Each row comes from the steps of one walk. Every step used is in the known rows, and no mark comes twice. Write the walk behind each row, first mark first.
(in the rows, 128 means zero)
Known rows
K, M: [140 129 105 100  79 115 161 142 158 165 162 101 173 156  97 119  61 118
 120 151 121 109 183  76 144]
D, H, W: [176 152 134 100  65 153  99 124 165 111 171 136 184 129 160 107  93  69
  66 125  88 121 146 124 191]
D, H: [174 136 102 116  75 130  99 137 126 146 182 121 172 159 157 108  84  76
  97 120  80 121 161 112 161]
J, M: [127 106 119 152 115 110 155 144 174 152 136  65 157 136 131 139  94 129
 113 185  91  96 168  80 121]
B, W, H, J: [112 127  81  93 126 122 154 125 104 126 144 159  98  34 126 181 107 110
 112  67 144 125 115 139 128]
W, H, D, B, L: [126 140 106  71 117 172 131 151  97 160 162 146 163 156 141 108  80 121
 152  22 161 107 102 171 147]
M, J, H, D: [110 110 107  90 103 124  97 101 152 157 133 150 147 113 124  55  73 158
 199 177 173 141 104 171 122]
M, K, D, B: [125 132 150 137 129 150 111 114 137  81 100 146 139 157 109 130 138 162
 121 122 157 167 155 137 122]
D, B, W, H, J: [107 143 123  70 161 109 160 132 103 118 143 161  84  93 130 175 140 123
 108  24 167 135 104 169 122]
M, K, D: [131 114 106 161  91 167 103 102 137  90 105 145 155  97 104 135 106 154
 124 162 143 158 166 109 125]
K, M, J, H: [ 93 121 115  98 138  77 102 126 155 192 159 100 135 146  85  75  77 146
 206 190 133 148 134 107 130]
W, H, D: [140 138 112  77  61 150 131 122  96 153 153 169 200 126 134 124  52 113
 150 117 198 139 121 152 154]
H, D, B: [147 131 138  71  85 146 154 122 150 119 135 153 173 185 137  85  93 141
 111  98 175 114 145 170 130]
W, H, J, M, K, D: [ 89 127 161 200 182 129 108 111  71 133  92 139 117 113  98 171 159 153
 169 147 174 156  88 125 114]
D, B, W: [135 124 104  72 115 120 168 146 169  94 130 119 103 103 139 147 120 117
  75  87 108 113 165 128 116]
B, W, H, J, M, K: [124 127 120 143 175  97 141 136  96 114  81 147  75  50 124 170 165 131
 158 157 123 110  90 108 115]
K, M, J: [115 141 105  96 102  94 128 126 172 191 178 116 170 136  80  96  70 136
 159 159 131 126 168 102 138]
W, H, J, M, K: [115 136 139 150 178  91 114 112  97 149 115 144 125 116 121 150 140 153
 183 163 152 117  96 114 134]
M, K, D, B, W: [129 119 125 128 131 155 136 134 138  48  72 140  88  92 111 147 162 139
  99 117 125 160 146 134 102]
B, D, H: [162 145 106 125  91 137 127 132 134 158 177 119 123 157 169 146 152  90
 103 103  69 126 143 110 149]
M, K, D, B, W, H: [117 142 141 118 150 137 113 143  84  73  91 158 102  97 108 184 153 122
 135  98 160 194 116 142 116]
B, D, H, J: [143 147 108 140 121 136 137 112 121 157 170 150  88 140 165 143 184 115
  94  63  95 112 117 141 139]

Write each row's walk
[ 94 112  92 101 133  95  82 103 172 160 156 112 131  94 120  94  75 156
 190 177 137 147 135 132 126] | M, J, H
[151 115 120 152 124 104 125 128 164 119 100  97 147 124 128 124 119 153
 151 222  94  97 162  75 124] | J, M, K
[ 98 128 137 142 168  99 143 129 103 176 152 115 138 126 126 165 116 130
 145 118 148 114 108 124 129] | W, H, J, M
[110 106 126 156 146 114 165 118 157 150 132  98 119 121 126 131 126 147
 108 136 110  74 144 110 115] | H, J, M
[105 116 129  50 146 110 126 134 154 112 102 148  80 105 131  67 134 146
 170 135 160 145  85 194  98] | M, J, H, D, B, W
[116 116 132  88  99 136 112 110 201 101 130 112 146  90 140 112  72 137
 123 172 130 131 139 121 165] | J, H, W
[ 97 123 190 190 204 126 132 117 120  95  79 122  92 168 101 128 204 180
 128 125 148 134 113 145  91] | H, J, M, K, D, B
[157 142 194 200 120 160  78 137 128  82  94 112 159 140 132 114 170  91
 101 203  81 146 109 104 156] | J, M, K, D, H, W
[ 99 136 156 110 206  85 169 158 102 137 122 110  72 115 131 181 179 119
 121  75 137 118  93 144 105] | D, B, W, H, J, M
[171 135 145 173 158 104  98 123 101 134 119 136 116 155 150  92 174 118
 138 168  83  93 108 112 134] | D, H, J, M, K
[118 121 103 152 140 189 107 128 137 100 114 124 124 129 114 117 133 163
 127  68 104 130 146 127 123] | M, K, D, B, L
[147 129  92  70  63 150 160 143  95 121 122 164 146  65 136 145  77  90
 127 114 168 123 113 145 134] | B, W, H, D
[147 126 143 168 146 110 122 140 103 161 154 102 126 167 152 111 151  92
 100 124  76  89 121 116 132] | D, H, J, M
[135 137 147 182 163 117 147 133 116 174 149  97  76 163 167 148 217 111
 109 109  66  98 101 119 126] | B, D, H, J, M
[158 126 160 213 130 142  83 145  84 118 102  99 146 172 129 118 164  91
 133 197  76 149 125  91 128] | J, M, K, D, H
[ 95 137 137 109 138 143 141 157  88 103 126 127 114 104 114 198 129  97
 104  54 159 193 124 146 113] | K, D, B, W, H
[157 136 108 127 106 131 110 116 109 148 176 150 136 143 152 103 117  95
  91  78 106 109 135 142 150] | D, H, J
[136  99 113  95  80 145 130 117 134 130 118 133 147 132 139  74  61 140
 157 170 160 124 120 143 132] | J, H, D
[156 144 148 187 172 112 121 121 109 143 112 132  65 160 161 130 245 135
 143 152  68  97  92 113 126] | B, D, H, J, M, K
[153 122 119  60  83 147 186 143 151  82 105 150 121 121 140 104 119 122
  85  97 146 104 140 162 113] | H, D, B, W
[104 126 143 131 120 153 136 130 146 112 140 112 149 165 113 143 113 135
  89  77 155 162 164 145 120] | K, D, B
[104 106 144 211 162 146 129 106 122 106  76 126 103 112  99 135 169 168
 130 170 136 123 120 114  99] | H, J, M, K, D
[112 125 183 181 168 126 120 138 137  98  80  98 130 185 107 134 174 156
 132 170 128 151 140 114 104] | J, M, K, D, B
